Each row was made from one path, in order. Every step used is in the known rows, and no mark comes twice. Write each row's path.
In the rows, zero is written as 128.
Known rows
dasiz kibok lureram rufasa: [144 161 126 138 102 109 135 147  67  97 208 141 153 149 132 152 163 106
 137 100 161 158 140 147 141 134 112 160 163 109 106 117 136 131 167 153
 178 146  72  99  89  93  77 185 121 131]
dasiz morok: [136 128 133 127 104  97 153 105 125 137 145 114 119 127 147 111 115 131
 153 108 151 169 140 156 133 129 140 137 138 123 145  90 132 114 124 137
 124 141 109 165  93  98  97 122  85 146]
dasiz tenag: [172 145 134 135 120 129 122 116 103 137 114 161 118 150 117  97 128 139
 174  95 152 134 131 156 173 131 108 149 183 166 114  79 123 117  97 136
 133 130 126 111 121 122 103 183 122 113]
pafim lureram rufasa dasiz: [105 179  70 103 105 150  96 131 131 107 169 149 151 122 191 117 165 177
 124  94 138 134 116 134 133 171  96 120 120 125 101 151 162 136 143 119
 141 104 141 115  41 110 112 147 116 147]
robul lureram: [141 194 103 124  90 115 121 110 133 152 167 127 126 123 115 159 141  99
 181 160 180 146 123 113  99 129  78 122 146 149 138 137 130 116 122 141
 138 119  77 126 108 115 133 112 145 141]
lureram pafim dasiz kibok: [142 111 107  62 137 122  98 168  97  96 141 199 156 121 168 129 157 125
 117 130 144 140 190 112 161 162 101 104 164 110 135  93 121 151 163 142
 194 114  88 103  95  91  85 177 102 142]
gama morok dasiz rufasa: [141 116 114 136 157 121 150 117  97 140 120 114 133 108 163 152 131 110
 120  78 179 132 112 149 134 141 108 111 159  47 167 110 129 142 111  97
 131  91  49 109  61  62  96 156 104 174]
robul dasiz kibok lureram rufasa: [144 148 115 119 139  88 124 144  43 108 225 162 170  98 118 164 161  84
 139 116 196 169 133 142 112 110 113 135 194  88 153  98 136 154 146 148
 159 103  77  80  60  96  78 168 123 132]
morok dasiz kibok: [169 100 140 127 165  97 105 134  80 114 154 124 141 103 131 129 114 123
 122 104 161 119 144 163 141 134 127 150 172  67 111  81 149 162 132 114
 175  97  58 103 113  98 109 183 145 164]
robul lureram rufasa dasiz morok: [114 197 112  98  72 108 148 114 108  99 199 123 146 107 169 186 181 124
 168 122 185 159 117 141 101 151 104 109 148 130 119 117 141 117 106 141
 145 125 102 145  67  94 109 126 140 149]
roroli dasiz pafim lureram: [115 144 113  87 118  96 107  97 109 139 150 145 104 141 195  78 143 156
 164 164 149 141 123 127 138 125 116 151 156 106 152  84 141 133 152 107
 173 149  87  72  28  85  95 132 104 148]
roroli luza: [124 147 140 150 109 119 143 147  98 103 124 100 117 106 164 140 144 131
 124 158  96 137 131  90 117  84 143 121 144  96 125 144 159 144 122  96
 160 154  87 102 116 173 133 127 118 110]
gama morok: [123 122 111 147 135 134 160 128 101 144 115 112 125 111 143 148 147  98
 125 117 148 129 118 120 120 133 106 108 132  97 157 147 123 123 119 111
 109 131  92 102  90  90  97 134  87 157]
kibok dasiz pafim lureram: [123 177 130  93 176 141 110  77  80 157 167 176 130 111 139 120 148 162
 164 109 152 163 110 123 128 138 103 108 184  91 174 116 128 120 138 125
 162 110 112 113  61  91  80 134 103 150]
lureram kibok dasiz: [107 127 128  94 135 173 110 112  13 102 151 153 138  99 118 155 154 135
 117  90 112 116 148  79 135 162 149  64 156  99 115 144  99 146 170 134
 144 133 100 152 139  81 108 150 121 148]
gama morok dasiz: [131 106 110 144 167 126 151 116  87 141 111 106 136  88 150 144 129 113
 115 104 154 119 113 132 123 144  97 105 151  59 153 131 132 144 110  87
 129 103  71  90  80  75  90 149 106 182]
kibok dasiz: [127 141 143 101 178 149 118  89  63 142 148 154 132  91  98 148 134 157
 129 124 120 112 104 112 108 123 128 103 162  85 150 136 113 145 126 127
 144 111 130 113 113 110  99 131 143 141]
kibok lureram pafim dasiz: [107 183  79 103 139 142 129 123  97 135 149 189 171 135 147 135 156 154
 135 133 122 167 136  89 127 170  55 101 171 105 141 149 101 133 170 116
 185 109  95  73  76  92  56 146 122 141]
roroli luza tenag: [142 160 142 156  91 138 136 178  83  98 108  93  93  79 188 106 144 129
 116 159  93 136 123  90 142  74 150  99 172 101 120 136 155 134 115  92
 178 140  89 134 104 143 103 152 121 115]
kibok dasiz robul lureram rufasa: [124 172 127  62 143 133 117  79  39 161 178 178 130 104 128 176 148 151
 141 127 175 127  96 138  87 137 101  94 186  79 176 105 111 148 111 150
 156 121 102 114  78  71  98 145 122 127]
kibok lureram pafim dasiz morok: [110 182  82 103 130 133 137 116  98 139 153 184 168 135 152 128 152 155
 144 126 129 181 140  99 129 171  61 105 175 104 146 135 102 128 169 118
 183 111  90  84  64  83  46 142 107 147]
rufasa dasiz kibok: [149 143 158 118 136  95 127 169  71 105 164 136 128 111 131 173 196 148
 141 111 126 135 137 156 109 142 176 143 155  74 102 100 130 127 121 133
 131 126 112 104 126 133  89 179 129 125]
gama morok dasiz kibok lureram pafim: [144 121 101 139 156 121 143 128  58 128 142 124 143  90 150 158 148 104
 123  94 166 136 135 126 131 149  80 111 181  48 149 125 128 137 130  99
 164 106  37  72  64  55  61 176  93 174]
roroli dasiz pafim lureram kibok: [108 143 109  82 108 108 102 102  87 127 154 148 107 141 197  81 151 153
 156 150 144 140 137 114 145 139 124 138 156 109 143  89 136 137 167 111
 177 153  77  84  34  74  95 141  97 153]
pafim dasiz: [131 118 119  91 162 120 114 150 117 151 116 184 172 150 149 105 126 128
 123 160 138 134 135 135 134 158 113 129 129 111 147 107 132 182 157 119
 142 101 105  94 102 120  97 147 143 184]
pafim dasiz roroli: [161 144 131  89 160  99  98 147 118 162 127 174 179 157 163 116 111 123
 134 178 125 123 161 164 132 173 114 133 161 110 184  76 145 163 140 132
 135  80  96  96  99 128  93 155 133 191]
kibok lureram rufasa dasiz: [ 82 197 106 126 119 141 164 117  83  95 179 143 173 127 159 172 182 167
 125  95 118 160  93 128 110 166 102 113 153  96 105 156 120 124 141 115
 156 126 138  94  69 105  66 147 143 134]
gama morok dasiz pafim lureram rufasa: [117 128 102 130 154 125 151 109  94 126 136 124 145 100 199 133 146 117
 130  78 182 155 117 144 144 162  80 104 165  65 162 115 150 131 118  89
 149 107  67  98  28  55  77 156  81 191]
roroli dasiz: [118 109 122  94 120 105 117 111  93 124 133 123 106 122 153 104 128 150
 129 179 116  89 118 119 119 111 140 149 133 102 127 104 127 159 140 108
 157 151 108  73  78 104 115 129 142 138]
lureram pafim dasiz tenag: [142 122 101  62 137 138 103 145 104 107 111 214 152 126 170 110 150 148
 134 118 140 140 177 114 176 170  83  96 180 134 134  85 114 142 136 129
 183 107 114  99  90  94  79 179 106 136]
morok dasiz: [139 105 126 123 172 119 114 111 107 124 121 120 145  95 139 123 102 147
 113 108 138 114 121 146 130 144 115 124 157  75 120 105 143 159 115  92
 157  89  95 112 112 107 120 149 154 165]
morok dasiz robul lureram: [149 136 111  93 147  97 109  99  86 166 142 145 133 113 150 145 111 140
 135 125 190 130 115 163 101 152  87 121 184  67 156  73 133 160 100 113
 160  94  58 102  91  78 119 160 133 151]
dasiz rufasa: [145 153 137 114 112 116 131 131 151 124 148 145 120 167 152 144 134 125
 137  75 176 152 126 164 152 121 151 139 143 108 157  85 124 124 133 145
 133 105  83 167  93 102 140 144 122 110]

Which path is each row?
[138 120 123 112 141  79 136 115  83 134 181 143 147  82 127 134 127 102
 151 120 188 176 132 147 105 106 133 119 175  99 180  79 133 143 116 134
 119 102 102 126  64  97  91 121  97 144]
robul dasiz morok
[126 203  81 115  88 146  89 151 116 101 165 130 140 104 223 111 164 173
 125 113 121 132 124 134 140 156 105 110 154 115 116 139 177 126 130 111
 157  95 123 123  30 117  95 162 110 146]
pafim lureram rufasa dasiz roroli luza tenag
[155 162 114 130 111 109 120 149  71 112 191 157 140 137 121 148 164 111
 146 112 152 160 162 123 139 134  97 148 180 106 118 117 118 116 170 152
 190 137  58  91 102  92  72 182 104 116]
dasiz kibok lureram pafim
[107 187  83 121 121 147 136 114 103 124 154 163 150 125 136 147 157 153
 138 117 116 164 132  86 124 154  63 102 171 113 130 160  99 106 156 121
 177 120 108  89  87  96  71 136 114 113]
kibok lureram pafim
[123 115  96  39 136 126 103 150 100 123 117 214 150 128 186 128 151 147
 110 135 148 142 171 117 144 173  91  87 167 103 161  87 108 154 143 135
 180 113 107 103  86  81  91 165  88 126]
lureram pafim dasiz robul
[144 138 123 103 147  93 120 132 101 125 183 164 145 109 131 157 140  97
 139  97 206 163 123 154 120  99 140 119 181  89 189  76 127 150 121 141
 126  78  84 129  62 102 121 138 123 119]
robul dasiz rufasa
[150 128 123 150 156 111 144 120  78 141 118  90 138  86 173 156 124 109
 122 126 136 115 133 140 116 140 102 108 180  49 179 115 152 135  95  82
 136  97  51  80  72  95  88 153  97 181]
gama morok dasiz roroli luza
[165 138 145 133 161  93 107 118  94 122 132  96 146  94 172 141  95 144
 124 140 112 105 148 157 121 136 124 125 197  58 157  81 170 148  93  88
 166  80  68  98 103 140 116 157 139 165]
morok dasiz roroli luza
[111 161 165 106 149 100 153 139 101 110 144 148 127 117 173 161 201 167
 160 102 129 175 122 154 118 157 167 116 166  81 134  90 123  99 103 113
 128 129 141 118 102 130  82 147 108 128]
rufasa dasiz pafim
[126 195 116  99  76 108 134 135  97  91 207 129 150 111 158 196 190 110
 163 125 190 147 125 141 105 146 105 119 153 127 108 120 144 123 118 149
 154 127  90 130  79 101 113 146 149 142]
robul lureram rufasa dasiz kibok
[161 113 133  95 156  98 103 172  92 141 148 187 169 157 141 110 137 104
 129 155 161 140 156 149 145 152 123 155 144 102 139  85 140 184 174 142
 161 111  65  87 103 110  87 184 134 183]
pafim dasiz kibok
[163 119 129 117 151  79 109 153  58 121 202 157 148  92 105 152 149  77
 141 130 195 153 148 146 113  97 135 140 186  94 161  83 138 155 134 152
 141 103  76  93  88 110 102 162 117 130]
robul dasiz kibok
[172 117 131 127 168 119 110 102  90 130 112 143 136 110 132 103 100 154
 145  85 155 121 124 165 161 147 101 137 195 101 113  71 139 153  94  97
 160  90  95 100 106 103 102 188 150 154]
morok dasiz tenag
[109 170  61 111  97 156  91 120 145 114 167 146 151 135 186  99 137 154
 122 100 152 136 121 129 146 159  78 126 115 146 111 153 166 138 155 126
 148 110 130 124  42 105 125 140 111 149]
pafim lureram rufasa
[130 126 129  83 110  97 118 110 108 123 145 135 100 149 168 116 131 148
 134 143 150 107 115 144 136 106 156 156 144  88 148  74 123 154 143 122
 161 135  76 101  54  85 121 140 137 124]
roroli dasiz rufasa
[115 137 133  87 127 169 112 114  25 100 158 162 132 117 128 161 157 134
 122  63 136 128 148  97 145 158 161  69 162  89 129 125  97 143 171 143
 146 122  77 172 121  68 114 160 118 141]
lureram kibok dasiz rufasa
[175 145 145 137 152 104 104 131  88 119 124  93 135  81 184 124  95 142
 120 140 110 108 144 156 134 132 127 114 211  60 156  78 167 141  91  87
 176  72  70 113  97 123 101 167 140 166]
morok dasiz roroli luza tenag
[134 118 116  62 157 104 112 148  94 181 116 210 159 166 166 111 128 135
 118 161 164 143 129 157 121 167 110 128 147  92 176  73 121 189 145 134
 140 112  92  88  91  97  96 166 114 163]
pafim dasiz robul
[109 144 141  92 109 135 151 140  84  51 158 148 154 116 188 163 188 169
 123  64 135 128 116 169 151 164 147 113 154 122  83  96 141 130  94 128
 143 132 175 129  82 112  95 181 137 125]
lureram rufasa dasiz tenag
[161 131 126 140 164 101 113 122  69 125 168 131 154 111 122 134 119 129
 131 103 156 135 133 155 131 142 103 152 183  59 114  99 141 157 143 109
 185  95  46  83  98  90  85 183 148 165]
morok dasiz kibok lureram
[123 109 126  92 103  81 135  93  90 132 146 113 100 122 166  92 118 152
 145 167 133 116 126 137 124 111 148 154 139 100 140  76 130 148 137 115
 154 160  94  98  55  82  92 125 111 151]
roroli dasiz morok
[135 184  83  75 101 121 105 127 124 135 159 174 148 115 149 156 158 110
 168 164 181 154 156  94 117 157  54  94 165 142 148 123 120 131 140 141
 176 104  67 111  87  94 108 128 132 151]
robul lureram pafim dasiz
[160 166 127 151 117 102 127 143  73 133 191 142 141 152 104 144 153 104
 152 121 154 160 141 138 130 125 111 168 167 107 117 117 126 124 169 150
 168 138  58  89 109 104  78 177 119 128]
dasiz kibok lureram
[121 180 111 119 124 118 116 111 151 148 153 161 125 157 187  90 149 136
 177 104 175 201 137 141 155 151  93 134 160 136 162  99 148  95 146 126
 153 126  99 128  53 102 101 132  73 142]
dasiz pafim lureram
[121 114  98  58 142 137 106 152 116 102 117 197 156 114 175 124 150 143
 111 136 129 138 175 101 154 167  93  86 155 116 141 111 116 149 151 126
 180 106 115 107  93  99  93 153 109 141]
lureram pafim dasiz
[152 121 134 112 160 111 116 113 122 122 134 133 139 123 155 135 106 145
 119  71 172 131 120 173 149 138 132 131 167  59 141  73 138 155 117 105
 161  72  65 138  87  91 127 161 150 151]
morok dasiz rufasa
[113 184 135 106 142 109 128 136 115 129 151 157 128 122 181 140 199 178
 167 101 135 179 121 148 119 166 140 119 162  89 135 104 135 100 117 112
 131 114 129 111  73 128  81 146 100 134]
rufasa dasiz pafim lureram
[ 88 135 138  91 114 134 154 147  95  46 165 130 161 105 191 177 188 162
 101  80 124 124 115 155 130 160 157 102 127 101  91 121 144 137 109 124
 140 133 175 138  85 116 107 154 139 131]
lureram rufasa dasiz
[153 149 118 129 150  84 117 142  48 132 215 163 160  99  97 156 154  84
 149 129 192 168 134 135 103 104 111 142 197  87 161  99 128 150 147 146
 151 101  66  73  73 104  78 161 121 131]
robul dasiz kibok lureram
[ 86 196 105 111 116 133 161 117  72 111 180 155 168 138 166 176 183 171
 126  93 131 163  89 138 102 170 102 112 161  86 118 140 117 128 134 122
 156 131 131  91  63  92  65 156 129 122]
kibok lureram rufasa dasiz robul
[137 174 127  70 151 127 111  76  42 185 165 178 119 106 110 167 142 149
 152 140 169 128  98 129  80 130  98 100 190  76 186 106 104 144 112 146
 146 118  91 108  93  80  97 141 120 125]
kibok dasiz robul lureram
[102 135 144  89 139 162 121 107  16  99 156 163 135 108 139 151 166 130
 136  79 131 148 153  90 148 167 152  64 174  97 131 120 102 128 169 136
 155 141  92 158 121  71  97 153 101 150]
lureram kibok dasiz pafim
[ 91 134 138  71 109 123 152 145  80  67 164 149 151 118 205 181 188 169
 100  80 142 132 112 171 120 166 154 103 139  89 110  97 135 141 102 133
 140 140 166 132  78 100 106 168 119 117]
lureram rufasa dasiz robul
[120 177  76 105 100 139  90 142 117 104 184 150 151 127 186 121 170 165
 128  89 149 138 126 143 137 166 102 133 127 120  97 141 165 138 151 128
 150 110 122 111  40 106 107 162 113 146]
pafim lureram rufasa dasiz kibok
[149 145 112  69 124 130  98 171 100  97 116 179 147 100 210 120 146 139
 114 156 109 132 189 108 160 158 101  77 195 106 164  90 132 135 134 120
 198  94  97 114  82 105  76 170  99 142]
lureram pafim dasiz roroli luza tenag
[112 173 130  85 166 145 115  80  76 132 177 178 139 108 160 128 156 163
 154  95 158 162 109 129 135 144 105 103 182  91 165 113 135 126 138 127
 170 112 121 124  47  83  81 138 105 152]
kibok dasiz pafim lureram rufasa
[128 148 103  50 129 103 115 138  94 169 146 208 170 162 180 132 142 122
 134 164 195 151 124 157 113 173  87 119 154 104 172  77 129 187 140 144
 151 111  76  95  68  83  96 164 123 172]
pafim dasiz robul lureram rufasa
